(in the rows, 100 means zero)
Known rows, with every way that one mark hangs from another
j_528{j_142{j_4{j_84}}}:  90 104 100  76 123  82  85  94 119 119  63 109  93 137 111 105  99 100  89  97
j_4{j_84 j_142}:  88 122 103  88 102  87  72  77 123 128  62 109 103  98 114 103  98 115  94 102
j_839{j_4{j_84 j_142} j_509{j_949}}: 110 117  75  91 144  83  93 104 131 131  71 127 110  64  96 107  85 124  85  98
j_528{j_142{j_4} j_839}:  85 102  91  75 145 107  90 119  99 119  84 125  85 137  97 105 111  87 108  96
j_528{j_839{j_4{j_142} j_509{j_36}}}:  75 123  85  95 153 127 107 120 107 134  81 143 102  95  78 101  78  93  91  86
j_839{j_509}:  92  87  86 109 132  98  91  85 119 109 115 112  77  92  91  99  97 112 104  97
j_528{j_839{j_4{j_142}}}:  84 130  88  98 132 123  89 112 109 123  83 134  94  96  92 104  96  98 110  87
j_84{j_4{j_142{j_528{j_839}}}}:  96 117  99  68 147 118  63 124  94 140  86 116  62  97 113 120  99  78 123  78
j_142{j_4{j_84} j_528{j_839{j_509}}}: 122 110  97  83 162  95  66 125 103 121  89 124  72 122  93 117 112  93 103  55
j_989{j_509{j_36 j_839}}: 109 106 105  80 114 105 118  99  97 116  74 107 104  86  69 105 118  90  89  97
j_36{j_509{j_839{j_4{j_142}} j_949}}: 126 117  55  79 142  98 114 121 120 119  68 140  98  51  75 126 108 101 102 108
j_989{j_509{j_949}}: 120  91  94  80 121  87 112  90  99 115  83  95  92  64  74 111 123 117 103 122
j_839{j_509{j_949}}: 113  84  78  94 139  82 110 101 120 111 113 111  93  69  79 106 101 122 105 111
j_528{j_142 j_839}:  80 101 104  82 126 117  82 112 109 125  98 117 100 116  97  97 109  87 112 106
j_839{j_4{j_142}}:  83 115  86 104 120 110  95  83 123 115  76 118  91  92 102 110  80 110 106  92
j_839{j_4{j_84} j_509}:  98 111  90 116 135  95  92  96 132 116  98 121  92  94  91  94  88 106  87  79
j_989{j_509}:  98  95 101  94 114 101  94  74  99 111  87  98  77  85  86 103 118 106 102 106
j_142{j_528}: 109  86 110  90 116 100  84  87 117 107  97  86  79 106  98 127  95 103 123  77
j_4{j_84 j_142{j_528{j_839}}}: 108 127 115  73 123 105  51 108 109 139  65 111 100 104 112 120 108  96 111  75
j_36{j_509{j_839{j_4{j_84}} j_949}}: 144 122  74  86 131  83 122 130 127 117  78 130 110  65  65 116 121  93  88  98
j_142{j_4 j_528}: 114  90  99  82 133  91  93  95 106  98  85  94  64 125  99 136  94 102 119  66

Rows
112 124  81  74 125  98 135 124 120 123  62 124 132  69  75 123  85 106  95  98
j_509{j_36 j_839{j_4{j_142}} j_949}
116 111  72 104 132 111 115 114 120 103  94 134  81  83  68 112 110  84 101  86
j_36{j_509{j_839{j_4}}}
130 111  90  76 130 100 146 122 104 115  72 115 120  62  53 116 111  94  87  98
j_989{j_509{j_36 j_839{j_4} j_949}}
122 119 109  77 137  93  75 124 100 118  76 111  83 133  95 123 116  89 109  59
j_142{j_4{j_84} j_528{j_839}}
 84  98  89 110 137 110 130  99 122 113  99 119  95  99  69 103  68  98  88  86
j_839{j_4 j_509{j_36}}
102  95 108  82 148 120  96 123 101 126 103 112  90 107  74 119  92  84 110  73
j_142{j_528{j_839{j_509{j_36}}}}
117 116 101  99 153 114  70 126 117 124 101 125  89 101  88 109  99  88 103  50
j_142{j_528{j_839{j_4{j_84} j_509}}}
114  93  72 105 149  92 120 109 125 107 112 119  92  68  73 108  87 117 102  97
j_839{j_4 j_509{j_949}}
100  94  77  86 168 113 101 135 117 126 106 137 105  82  79 100  99  97 104 103
j_528{j_142 j_839{j_4 j_509{j_949}}}
121 121  74  84 131  96 109 117 123 115  77 127 117  60  88 120 101 115 106  94
j_509{j_839{j_4{j_142}} j_949}
 90 137  85 101 149 112  70 115 117 138  80 146 100  89  98  91  98 101  89  79
j_528{j_839{j_4{j_84 j_142} j_509}}
116 116  92  87 131 116  72 104 123 113  74 117  93  87 106 132  90 100 120  56
j_509{j_839{j_4{j_142{j_528}}}}
117 115  89 102 127 112 102 100 106 105  89 121  89  75  76 102 121  95  99  78
j_989{j_509{j_839{j_4}}}
 98 106  96  90 128 115  76  87 121 115  73 104  82  95 109 133  74 107 120  69
j_839{j_4{j_142{j_528}}}
138  97  70  79 129  85 121 120 115 109  93 120  95  62  63 119 128  99 105 116
j_36{j_509{j_839 j_949}}
 92 114 101 107 130  97 119 102 129 123  84 119 108 104  78  98  74  96  73  82
j_839{j_4{j_84} j_509{j_36}}
132 110  80  96 126  92 127 125 125 100 103 117 114  70  71 115 107 108 108  89
j_509{j_839{j_4} j_949}
111 136  74  90 127 101  88 107 126 128  55 142  97  77  90 110 109  91  86  89
j_36{j_509{j_839{j_4{j_84 j_142}}}}
 92 102  97  72 136 103  68  97 108 131  79 101  56  95 123 127  82  91 118  83
j_84{j_4{j_142{j_528}}}
125 104  96  73 113  85 142 124 115 113  87 105 130  81  63 118 105 102  99 107
j_509{j_36 j_839 j_949}
 91 118 101  72 137  94  78 122 104 128  68 125  99 141 102 100 116  86  93  93
j_528{j_142{j_4{j_84}} j_839}
125 113  89  86 123  93 154 132 121 110  87 114 131  78  58 119  93  97  95  92
j_509{j_36 j_839{j_4} j_949}
